Every row comes from one small tree of marks. The marks that hang from a mark follow it in brackets, in the order of their numbers. Every link used is in the known rows. Which tree was each row made from?
In the rows, zero is written as 128.
Known rows:
J_977{J_140{J_335 J_713{J_821{J_652}}} J_366}: [124 125 143 121 133 145 109 157 148 114 140  97 116 163 128 141 134 148
 123  86 112 142  74 133  66 166 164 113 174  80 130 153 154 126 140 109
 130 129 153 135  76 128 119 166  94  86 161 125 112 119 149 107  99 122
  91  95 105 175]
J_536{J_140{J_305 J_713} J_664}: [129  72 167 129 130  91 124 153 126 119 111 138 101 131 164  79 148 101
 114 166 186 148 155 110 160 138 154 139  88 140 131 140 116 134 116 176
 140  85 120 122 121 127 171 105 144 149 136 150 147 128  98 177 151 153
 168  75 155 136]
J_536{J_140{J_335 J_713{J_429 J_821} J_977} J_664}: [ 58 111 144 166 160 134 141  95 151  79 101 188  94 157 151 122 119  88
 153 183 127 153 110 137 111 115 127 110 100 109 155 117 140  74  76 143
 127  68  98 127 106 109 114  94 130 153 159 185 121 142 135 127 203 125
 162 104 152 173]
J_335{J_140{J_305 J_713{J_429 J_821{J_652}} J_977{J_366}}}: [129 147 126 139 123 128 151  87 125 139 109 141 134 141 123 110 127 116
 195 100  58 124 103 136 121 134 115 129 120  97 144 122 128 133 137  56
 122 142 127 112  54 105  93 114  97 148 140 157  87 117 135 100 111  90
 136 158 139 118]
J_536{J_140{J_713}}: [150  93 149 101 137 125 114 198 138 118 120 130 124 124 163  94 147 144
  89 134 175 139 157 122 152 133 147 160 123 139 136 123  89 119 123 175
 117 122 119 119 180 140 131 154 106 127 126 137 158 150 107 189 129 160
 112  81 103 139]
J_389{J_335{J_140{J_305 J_713{J_821} J_977}}}: [119 133 134 108 113 137 121 144 148 133 113 146 161 116 125 151  68 130
 176 127  86 124 158 146 170 117  69 142  71 129 108 115  98 193 166 102
 162 154 160  95 130 139 130  89 118 170 116 142  89 138 147 123 113 146
 194 138 133 101]
J_821{J_652{J_458}}: [200 126 112 113 137  84 121 152 132 171 186  96 156 125 121 143 155 129
  49 131 178 125 146 138 154 159 146 134 173 178 117 127  97 135 142 148
  90 146 147  88 152 156 101 174  86 112 113  76 165 131  74 174 105 129
  86 124 106 113]
J_429{J_713{J_140{J_305 J_335 J_977} J_821{J_652}}}: [108 120  56 146 158  98 148 143 142 141 197 134 117 133 106 164 102 107
 163  92  89 140 105 157 147 124 114  91 128 136 145 116 169 131 148  92
 143 121 138 122  93 119 133  82 139 122 132 145 105 109 181  95 185  63
 153 186 131 134]
J_713{J_140{J_305 J_977{J_366}} J_429 J_821{J_652}}: [140 136  89 142 180 114 162 106 117 124 111  86 103 161 122 122 136 122
 175  93  55 139 106 123  82 120 134 119 155 109 156 121 151 125  79  49
 138 138 110 125  35 127  89  92 125 131 125 131 130 106 143 103 148 108
 105 148 141 103]
J_977{J_140 J_366}: [189 124 166  88 161 127  86 192 129 123 108  52 111 140 149 110 159 199
  57 125 143 120 141 108  49 166 169 140 160 102 114 184 120 148 126 176
 105 160 158 141 131 148 139 177  87  77 103  90 148 151 108 151  72 194
  68  89 119 133]
J_458{J_652}: [186 112 151  81 172 113 140 191 111 140 156  94 131 110 138 111 160 152
  52 146 182 133 172  80 154 137 107 156 122 166 135 127  89 124 145 175
 101 190 121 117 196 162 124 152 100 120 119 109 144 135  59 185 125 158
 101 106 119  92]
J_305{J_140{J_335 J_713{J_429 J_821} J_977{J_366}}}: [ 64 155 166 162 138 188 114  78 116  82  80 174 105 126 140 133 105 160
 165 139  91 151  99 129  77 106 125 119 132 114 144 114 161 106 123 117
 129 131 133 142 131 120 121 135 133 164 142 149 128 145 170 115 125 123
 122 128  98 138]
J_652{J_132 J_458 J_821}: [177 172  78  85 114 118 134 159 120 128 165 122 194  83  95 122  88 140
   4 232 168  96 183 151 148 116  96 167 162 189  96 117 119 182 133 155
  83 103 116 136 234 145  93 170 123 120  72  68 199 176 103 135  85 167
  81 158 145 100]
J_389{J_335{J_140{J_305 J_713{J_429 J_821} J_977}}}: [ 97 151 139 120 139 135 144 123 128 118  94 140 141 132 133 154  66 131
 199 123  54 125 157 135 158  91  62 139  81 123 129 106 113 158 156  79
 161 154 126  94 115 138 104  85 128 184 121 158  86 160 137 125 145 124
 183 139 136  95]
J_652{J_132}: [188 146 117 104 147 130 132 165 136 137 150  75 180 126 104 125 140 156
  58 168 178 127 161 107 148 119 108 151 112 170 118 137  97 149 116 169
 102 141 117 143 209 140 136 167 135 121  87  95 186 168  86 151  86 179
  78 130 126 109]
J_140{J_305 J_335}: [138 121 150 109 105 129 138 149 107 159 162 111 138 115 116 133 144 138
 102 111 181 123 147 132 170 133 121 142 102 141  96 139 116 141 151 168
 138 158 143 122 156 136 174 138 142 104 105 104 123 124 112 128 134 132
 154 131 132 124]
J_140{J_305 J_335 J_713{J_429 J_821{J_652}} J_977{J_366}}: [ 79 134 114 160  99 133 143  66 127 133 126 166 133 138 120 157 128  75
 203  91  96 124  81 139 109 129 130 102 121  98 129 132 151  96 118  79
 134 126 107 133  70  98 114 107 154 133 155 153  74  90 162  79 125  79
 149 151 129 132]
J_664{J_536{J_140{J_305 J_335 J_713 J_977}}}: [ 88 107 125 161  54 107  96 108 140 118 122 193 135  97 122 147 144 114
 153 113 157 113 133 147 201 124 137 116 108 130 106  91 121 102 143 151
 149 120 158 111 172 118 163 146 138 125 171 170  89 104 145 121 158 101
 202 117 125 136]
J_429{J_713{J_821}}: [186 137 101 112 183 113 121 193 124 134 181  68 123 115 136 140 116 150
  82 139 119 142 150 137 129 120 119 150 133 169 166 140 126 120 135 136
  83 138 100 122 155 178 106 121 132 125  91 105 172 170 127 147 124 156
  81 150 134 115]
J_140{J_977{J_366}}: [171 117 129 112 129 137  98 137 134 128 131 107 150 133 122 130 145 157
  72 130 154 106 141 133 102 153 162 115 127 129 118 165  92 122 118 166
 119 153 128 135 166 139 150 141 114 103 116 105 145 136 119 131  86 174
 106 145  99 111]
J_429{J_713{J_140{J_305 J_977} J_821}}: [150 131  71 136 167 106 148 167 136 131 149  89 117 115 129 121 100 136
 150 125  85 135 152 146 136  98 105 135 120 145 159 114 139 149 132  96
 133 129 121 126 122 143 123  60 161 130  95 128 141 122 170 111 158 131
 133 169 156 102]
J_140{J_305 J_335 J_713{J_429 J_821{J_652{J_458}}} J_977}: [ 84 148 100 162  88 106 155  53 128 160 151 181 157 116  96 169 124  63
 189 131 108 107  95 157 164 126 107 115 150 137 122  86 157 104 145  64
 134 108 124  99  95 107  82  93 159 140 143 133  95  92 134  90 159  48
 165 155 146 129]
J_305{J_140}: [169 122 184 112 164 135 110 173 103 122 147 102 123 116 149 111 145 202
  66 138 161 151 178 112 139 147 118 151 140 173 122 130 105 174 144 183
 113 167 169 125 167 157 157 182 100 151  99  73 192 156  89 185 109 155
  80 105  81 127]
J_140{J_305 J_713 J_977}: [148 114 130 122  83 106 127 120 133 149 128 154 162 100 131 131 140 105
 148  99 157  95 147 125 186 115 130 139  98 138 122 135  90 145 152 141
 146 135 127 114 171 117 173 107 161 144 123 126 122  97 128 129 109 123
 162 128 121 107]
J_664{J_536{J_140{J_305 J_335 J_713}}}: [ 97 118 141 144  68 120  97 141 115 118 116 163 107 100 135 122 140 130
 125  93 166 125 140 131 198 132 130 135 114 143 114  81 120 102 139 160
 134 127 148 120 167 147 156 162 131 128 156 156 113 111 131 154 148 136
 173 103 125 128]
J_977{J_140{J_305 J_713{J_429}} J_366}: [145 132 170 111 132 130 114 146 101 120  77  71 101 138 148 111 163 159
 139 103  95  94 133  99  75 124 148 147 146 104 125 162 148 115 129 121
 118 134 118 145  96 127 141 132 135 113 113 108 106 136 133 137  89 156
 105  91 148 132]
J_977{J_140{J_305 J_335} J_366}: [134 126 157 103 106 140 106 169 109 126 117  72 105 130 135 123 144 165
  99 116 151 100 122 103  81 153 163 125 140  97  78 171 151 150 153 168
 127 148 174 147 110 124 182 157 113  66 118 100 101 125 138 116  91 159
 127 113 138 141]
J_132{J_652}: [180 126 144 117 144 114 103 154 128 160 137  78 110 123 154 148 144 181
  58 125 164 167 165 108 131 148 114 133 122 149 146 139  85 120 137 181
  90 155 116 148 175 149 153 161 125 125 121  84 140 128  90 165 103 167
  75 123 110 115]

Which tree is each row?
[107 160 124 139 110 109 149 113 124 147 126 121 110 129 118 151 125 103
 163 119  94 116  91 138 116 141 111 135 187 121 121 102 174 121 159  69
 120 103 139  96  70 120  94 130 130 113 137 115 111 119 120 111 147  77
 121 103 152 157] : J_977{J_140{J_305 J_335 J_713{J_429 J_821{J_652{J_458}}}}}
[169 158 102 116 112 113 103 144 120 154 149 118 128  75 137 141  96 164
   9 185 150 157 187 139 136 135 103 164 164 172 115 106  95 142 147 169
  75 113 115 151 216 158 101 165 127 127 100  49 146 145  99 149 101 162
  76 143 118 103] : J_132{J_652{J_458 J_821}}
[122 144 160 150 157 155 141  94 120 106 101 154 123 123 155 121 116 156
 167 136  94 143 130 125 122 110  92 144 137 148 163 101 122 127 122 100
 120 141 120 123 133 131 101 128 129 197 110 127 170 141 134 151 130 118
  95 122 106 121] : J_305{J_140{J_713{J_429 J_821} J_977}}
[138 126 172 140 111 161  85 129 132 110 101 156 138 116 148 111 138 176
 110 125 149 128 128 119 106 139 161 126 135 130 128 139 109 141 140 162
 125 140 172 145 166 115 155 153 119 142 130 114 161 121 149 151  75 151
 110 120  71 120] : J_305{J_140{J_713 J_977{J_366}}}
[139  79 171 122 157 112 117 162 143 117 123 138  98 145 165  95 153 115
  86 171 189 154 161 116 137 138 160 133 114 139 139 141 114 108 108 202
 124  93 114 123 139 136 148 138 106 140 141 147 169 155  90 188 149 169
 135  61 128 151] : J_536{J_140{J_713} J_664}
[ 71 117 129 163  46 129  80 110 134 111  95 181 123  99 124 131 152 129
 142  96 161 106 116 137 150 131 172 100 116 106  97 113 117  85 122 149
 145 125 158 129 154 116 160 144 135 110 182 173  78 108 160 113 124 134
 186 122 120 132] : J_664{J_536{J_140{J_305 J_335 J_713 J_977{J_366}}}}
[120 122 132 123 107 135 118 140 134 131 132 103 106 134 122 140 140 118
 156  81 105 135  73 131  85 161 155 121 161  74  99 154 164 145 140 100
 143 125 162 138  45 111 148 147 112  90 151 131  96  89 153  93 100 106
 123 101 129 166] : J_977{J_140{J_305 J_335 J_713{J_821{J_652}}} J_366}
[116 140  89 126  86 132 157 114 130 151 173 145 183 123  81 144 127  86
 169 121 139 139  96 115 179 117  96 128 112 130 117 127 148 149 139 104
 137 118 134 139 131 107 141 137 173 136 126 135 121 102 135 101 117  91
 131 137 142 142] : J_140{J_305 J_335 J_713{J_821{J_652{J_132}}}}
[147 126 134 121 100 143  95 129 147 119 116 132 158 128 133 134 145 139
 107 107 153 106 125 134 122 124 167 115 118 115 135 162  89 120 129 155
 128 134 111 133 173 120 149 133 130 111 133 120 129 128 132 130  74 165
 111 126  92 118] : J_140{J_713 J_977{J_366}}
[ 79  79 142 140 109 111 109 115 130 117 118 161  96 138 147  90 138  96
  94 171 199 130 125 120 103 153 182  94  87 100  80 173 148 126 105 189
 148  92 157 155 108  85 193 116 120 115 154 158 114 126 131 121 148 148
 203 129 143 141] : J_536{J_140{J_305 J_335 J_977{J_366}} J_664}
[170 145 103  56 158 121 165 189  98 122 159 131 178  82 109 116 107 143
  25 216 171 121 183  94 158 107  75 172 139 188 123 108 113 153 122 174
  91 150 106 159 241 145 102 161 119 130  95  81 166 152  73 156  94 148
  96 131 149  97] : J_458{J_652{J_132 J_821}}
[ 96 146 113 139 167 145 171  98 123 115 106 124 108 139 104 124 111 123
 177 128  68 130 126 140 134  93  79 135 110 120 138  98 142 127  90  78
 165 129 109 121 100 126 116  72 147 131 121 145 112 121 151 105 205 106
 152 152 152 119] : J_713{J_140{J_305 J_335 J_977} J_429 J_821}
[138 166  74 147 119 123 152  69 160 142 144 149 181 125  94 161 121  75
 147 174 106 121  98 129 145 105  93 128 163 171 155  94 138 123 107  73
  95  99 109 114 160 106  41 126 146 147 111 120 155 148 115 113 128  94
  94 143 150 118] : J_140{J_713{J_429 J_821{J_652{J_132 J_458}}} J_977}
[ 98 157 156 131 129 166 130 130 111 106  68  90  82 137 134 127 125 139
 170 106  78 119  95 112  62 124 124 143 150  81 119 150 180 116 131  94
 133 119 129 155  66 125 122 130 148 113 128 137  91 129 158  94 119 142
 114 100 174 145] : J_977{J_140{J_305 J_335 J_713{J_429 J_821}} J_366}
[102  71 159 134 131 110 131 152 117 130 130 139  92 138 151  94 138 109
  84 170 201 146 152 119 146 147 148 129  83 128  95 148 132 128 116 205
 141  92 147 133 124 133 186 132 130 117 132 149 135 145  99 162 176 143
 183 101 147 154] : J_536{J_140{J_305 J_335} J_664}
[ 76 135 139 145  79 147 122  72 111 127 104 165 136 123 131 146 123 109
 172 106 126  92 107 122 132 104 136 106 103 102 108 140 137  93 134 126
 149 131 109 150 129  93 155  99 167 116 147 154  81 109 147 109 121 130
 171 141 122 115] : J_140{J_305 J_335 J_713{J_429} J_977{J_366}}
[102 143 114 152 134 128 152  77 141 133 165 182 145 152 118 176 117  95
 179  93 104 126  86 152 146 119 123 100 128 126 159 119 126  88 116  89
 132 123  99  98 105 112  97 125 125 136 147 148 112 124 136 106 163  67
 130 139 105 159] : J_140{J_335 J_713{J_429 J_821{J_652}} J_977}
[ 99 144  87 146  49 136 115  79 156 155 146 168 154 118  96 146 120  72
 148 129 138 125  75 156 139 144 147 109 141 103 102 121 140 131 157  91
 144 104 158 120 101 104 113 102 148 116 158 128  90  85 159  76 102  88
 162 156 127 111] : J_140{J_305 J_335 J_713{J_821{J_652{J_458}}} J_977{J_366}}
[162 128 142 105 128 116 144 142 128 163 139 114 146 132 120 104 137 132
 164  88  97 140 135 138 181 149  95 157 115 114 133 111 107 185 163  96
 131 140 139 103  92 127 113 137 108 149 125 139 126 109 115 135 117  97
 134 120 134 133] : J_335{J_140{J_305 J_713{J_821{J_652}}}}
[118 169 136 123 120 157 140  95 128 119  63 121 124 122 140  92 112 148
 185 126  56 108 128 134 115 111 111 153  99  87 143 123 124 152 136  69
 130 142 101 122 101 121 101  95 129 154 119 158 100 136 143 102 103 129
 147 150 152  98] : J_335{J_140{J_305 J_713{J_429 J_821} J_977{J_366}}}
[191 152  95 106 127 107 126 148 149 175 185  96 195 120  91 131 149 129
  40 167 183 122 153 121 151 140 122 132 177 182 114 129 111 158 135 153
  88 120 147 118 185 137  95 182 113 108 100  80 179 149  69 152  95 136
  70 133 133 115] : J_821{J_652{J_132 J_458}}
[137 111 167 133 118 142 105 125 137 120 130 166 159 111 152 119 128 162
 127 123 156 131 142 119 155 134 126 133 121 161 137 121  94 139 142 169
 129 140 168 121 185 114 154 153 118 161 119 108 169 122 128 162 108 123
 116 114  72 122] : J_305{J_140{J_713 J_977}}
[160 140 138 130 177 112 158 123 122 138 144 114 121 151 134 148 143 117
 150  85 101 151 128 131 134 124 107 142 145 147 186 110 120  93 100  90
  94 140  86 106 101 155  69 147 116 146 125 125 151 143  93 138 131 111
  76 105 113 145] : J_140{J_713{J_429 J_821{J_652}}}
[119 163 134 120 211 161 162 151 110 104 121  89  85 161 126 111 113 157
 126 119  80 144 141 142 109  98  90 146 139 124 166 103 144 112  97  89
 129 142  93 118 126 162  92 117 119 121 113 129 146 158 126 135 196 140
  93 123 138 132] : J_713{J_140{J_335} J_429 J_821}
[153 118  80 115 184 134  96 177 140 108 140  83 117 136 139 123 113 160
  90 124 115 119 137 133  83 118 161  96 148 141 160 155 136 121 130 152
 113 138 114 142 155 144 123 102 117  89 109 129 132 149 170 136 128 169
  95 163 102 102] : J_429{J_713{J_140{J_977{J_366}}}}
[107 115 131 131  59 136 118 104 129 156 151 180 160 106 119 146 131  92
 154 109 163  96 126 148 190 116 125 114  88 122  98 126 108 133 177 151
 162 133 131 131 174  93 188 108 160 124 139 136  96  88 147 116 130 107
 189 142 121 125] : J_140{J_305 J_335 J_713 J_977}
[157 132 144 126 140 118 142 128 110 128  88  77  96 154 144 128 162 133
 169  86  69 130  95 100  50 140 140 131 168 101 133 152 166 123 120  77
 121 127 119 134  19 126 104 140 124 119 141 126 115 125 130 121  93 117
  89  91 142 150] : J_977{J_140{J_305 J_713{J_429 J_821{J_652}}} J_366}
[103 142 105 138 192 145 150 107 141  99 125 129 104 178 112 148 118 132
 149 106  69 139  96 141  65 119 140  95 160 101 156 117 158 101  67  73
 144 135 110 129  63 125  82 109  95 111 150 146 114 126 157  98 180 106
  99 151 110 145] : J_713{J_140{J_335 J_977{J_366}} J_429 J_821{J_652}}
[ 84  82 165 135 106 121 125 146 126 126 122 168  99 129 145 103 133  83
 123 158 199 145 139 127 160 140 154 133  77 120 103 138 142 117 130 189
 154  71 129 133 123 112 188 117 144 124 151 160 121 126 125 151 157 135
 195  83 143 155] : J_536{J_140{J_305 J_335 J_713} J_664}
[123 136 111 150 115 113 145  82 124 142 117 138 135 136 123 145 138  91
 196  89  75 121  93 124 108 116 136 122 132 120 150 132 127  97 105  72
 126 121  99 133  56 114 107 107 145 150 143 138 105 105 133  96 114  97
 120 143 132 115] : J_140{J_305 J_713{J_429 J_821{J_652}} J_977{J_366}}
[102 159  71 142 180 169 159  94 145  85 129 131 146 169  89 144 115 123
 146 140  78 128  91 124  73 101 109  82 155 117 146 127 170 116  67  81
 122 121 104 147 107 103  81 127 122 115 138 149 132 141 157  92 162 111
  92 171 132 134] : J_713{J_140{J_335 J_977{J_366}} J_429 J_821{J_652{J_132}}}
[133  60 141 129 132  76 126 128 131 142 129 142 113 126 151  95 141 101
 101 176 181 141 160 111 144 145 155 113  87 133 114 153 111 135 107 184
 138  91 156 130 119 119 172 102 126 143 121 152 147 126 109 153 154 149
 181 114 158 128] : J_536{J_140{J_305 J_977} J_664}
[ 83 129 127 144  69 164 119  94 137 123 111 160 141 109 118 142 122  97
 160 119 123 123  91 134 137 126 136 123  91  85 103 142 128 137 136 106
 162 123 129 143 120 107 152  98 162 131 150 154  88  94 181  83 106 132
 167 146 130 115] : J_140{J_305 J_335 J_713{J_821} J_977{J_366}}
[ 92 159 115 138 163 168 162  98 121 106  86 120  88 149 120 114 106 130
 166 122  73 125 111 132  83  94 110 118 123  97 125 114 155 122  93  68
 160 133 113 140  84 133 110  81 145 125 126 152 101 116 173  81 176 128
 141 154 158 110] : J_713{J_140{J_305 J_335 J_977{J_366}} J_429 J_821}
